Known rows, with every step that occurs:
mupa foza gudu pize: [ -7.8  10.5 -12.4  14.1  -1.4 -14.0 -11.7  -8.7 -30.1 -22.2  -3.2 -34.8
  31.8 -27.8  10.1]
papu mupa: [ -5.9 -11.1  -0.2  22.5 -20.2 -25.5  19.2   8.2  31.5  27.4  23.5  -9.1
 -48.1 -25.5  -4.3]
foza gudu pize mupa tuza: [  5.7  -1.5  18.3  18.8 -16.1  20.0 -43.6  19.0 -30.2  -8.0 -13.7  -3.5
  42.4  16.1   3.1]
foza gudu papu mupa tuza: [-20.3 -26.9  -0.3  34.6 -47.3  55.4 -19.7  -3.9  40.5 -25.6  22.5  28.5
 -15.4  17.3 -14.1]
foza gudu: [-60.7  16.4   7.9  30.9  -9.6 -21.0  10.1  36.4  -0.1 -14.4   4.3   0.2
 -18.7   4.5  28.3]
gudu pize mupa: [ 11.1  -0.3   6.3  29.2  -7.9 -30.5 -12.9  -4.1 -18.3  41.6  -4.5 -20.3
  -3.2   5.1  -2.2]
foza gudu papu mupa: [-33.8 -15.5  -9.2  38.9 -40.4  17.7  -4.7 -19.0  42.8 -23.5  37.2  23.9
 -33.9  12.9  -3.9]
tuza gudu pize mupa foza: [ 48.5  22.2 -25.1 -25.2  50.2 -37.8 -27.6 -39.3 -44.8  -1.1 -13.4 -23.2
  50.6  -6.7 -10.9]
foza mupa tuza gudu pize: [ 20.0  10.7   6.4 -30.8   5.2   4.6 -13.7  34.8 -55.8  24.5 -25.4  -0.5
  36.9  -0.8   9.8]
papu gudu foza mupa tuza: [ 20.1   0.9   8.9 -57.2  -5.8   8.3  22.8  13.7   3.8 -10.3 -18.0   8.0
  11.6 -16.4  -3.3]
pize gudu foza mupa: [ 18.4   4.7  16.4 -52.0  25.2  -3.5  18.9  -0.5  -5.3 -10.3 -10.3   6.6
  20.2  -5.8  13.9]
pize mupa: [ -9.2   0.4  11.1  20.8   6.8 -47.4  12.6   5.5  19.1  32.8   7.5  -1.4
 -20.6  16.8  -4.9]
gudu papu mupa: [-16.1 -25.6 -11.8  44.9 -38.4   5.6  11.9 -27.5  52.3  23.3  32.1  10.1
 -61.8   6.1 -20.2]
gudu foza: [ -7.6   8.8   9.5   9.5  10.7   1.7  31.1  16.4   0.4  15.4   2.8 -31.4
 -34.3 -22.8  13.1]
gudu pize: [-26.5   2.8   1.1  45.0 -22.3 -17.0   3.3  19.9 -29.6  41.6 -10.3 -31.8
 -31.9 -15.1  17.3]
foza mupa tuza gudu: [  1.6  12.1  10.7 -39.4  19.7 -11.5  11.1  45.3 -17.5  15.8 -14.4  20.0
  19.8  12.5   7.1]

Rows:
[-58.8  -6.8  -8.7  40.2  -9.6  11.8  -7.1 -25.2  13.4  -8.3 -14.6  28.6
 -38.9  44.1   7.0] -> pize gudu papu
[ 33.3 -11.6  28.8 -37.1   5.3  21.1  33.8  34.3   9.1  23.2   1.1 -11.0
  16.0 -17.0  -5.9] -> gudu foza mupa tuza
[-25.5  10.9  -8.9   6.4  11.9 -30.5  14.7   1.1   8.5 -31.2   8.1 -15.9
  16.2 -13.2   6.3] -> mupa foza gudu
[ 48.5   9.9  -3.1 -38.3  26.9  48.5 -12.6  11.4 -13.1 -18.4  -2.8  -7.5
   4.8 -34.2  -1.5] -> papu mupa tuza gudu foza
[-18.7 -21.9 -14.5  26.0 -22.6  18.9 -15.8 -46.4  35.4 -13.8   6.4  32.7
 -39.3  22.2 -10.6] -> pize gudu papu mupa
[ 21.5   0.7  18.8 -32.9  10.3 -17.0  47.7  18.4  11.0  26.3  15.7 -15.4
  -2.3 -21.0   5.4] -> gudu foza mupa
[ 30.4  -7.2  24.8 -57.8  19.7  34.1   5.7  15.3  -6.7 -13.4 -25.4  10.3
  39.4  -1.4   5.1] -> pize gudu foza mupa tuza
[-42.5  13.9   4.3  40.9 -26.3  -2.9 -15.7  27.1 -38.3  -5.6  -5.9 -18.9
  -4.2  -6.3  32.1] -> foza gudu pize
[ -7.5  -4.0  -2.4 -16.4   3.0  18.7   5.4   9.2   2.1  12.3  -4.6  39.2
   6.3  42.9  -7.2] -> foza mupa tuza gudu papu
[ 14.6 -25.6 -31.8   0.1   0.8   8.8 -11.1 -79.9  45.5 -30.2  10.1  15.2
  -4.4   2.6 -33.9] -> pize gudu papu mupa foza
[ -5.8   9.9  10.3  24.6 -11.0 -18.3 -30.8   4.3 -28.3  -7.3   0.1  -6.6
  24.4  11.7  13.6] -> foza gudu pize mupa
[ -8.2 -34.3  -6.4  22.7 -28.1  56.0 -29.9 -29.7  35.2 -15.7  -7.4  36.9
 -20.4  25.7 -20.9] -> pize gudu papu mupa tuza
[ -9.2  19.0  -4.4  11.7   6.9  23.5 -32.2  33.6 -66.1  13.4 -37.0 -13.7
   6.5  -2.5  17.5] -> mupa tuza gudu pize
[ 43.9  -4.6 -10.9   4.6  16.4 -40.6  -8.3 -38.5 -10.7  24.4  -1.0 -36.6
  31.1 -15.0 -24.9] -> gudu pize mupa foza
[  8.8  12.6  -0.7 -53.7  -0.3 -29.7  36.9  -1.3   6.6  -8.6  -4.6   4.9
  -6.9 -19.6   7.8] -> papu gudu foza mupa
[ 47.5  21.2   7.5 -39.7  54.4  29.0 -19.3   9.4 -27.1 -12.6 -17.9  -0.9
  33.2   8.1  -2.2] -> pize mupa tuza gudu foza
[ 18.0 -30.5 -28.9  19.3 -13.8  -4.6  17.1 -62.1  61.2   7.4  36.8  -6.7
 -27.1 -11.5 -43.3] -> gudu papu mupa foza
[ 26.0  27.9   4.5 -62.4  44.5 -14.2  30.0  16.7 -24.5  -0.7   2.8  -1.5
  17.0 -12.5  18.2] -> tuza gudu foza mupa
[-71.2   0.3  -4.0  52.6 -28.6  10.8   3.3   0.0  20.4 -18.5  14.8  20.0
 -33.3  35.8  12.8] -> foza gudu papu
[  9.9   7.4  -4.1  -9.3  26.6 -44.3  -0.5 -22.5  18.3 -30.3  14.0  -4.0
  43.5   5.0 -11.6] -> pize mupa foza gudu
[ 11.6   4.6  -7.3 -10.0   8.7  15.9 -14.5  22.7  -4.9  -1.4  -3.9   9.1
  -9.7 -13.0  -1.9] -> papu mupa tuza gudu
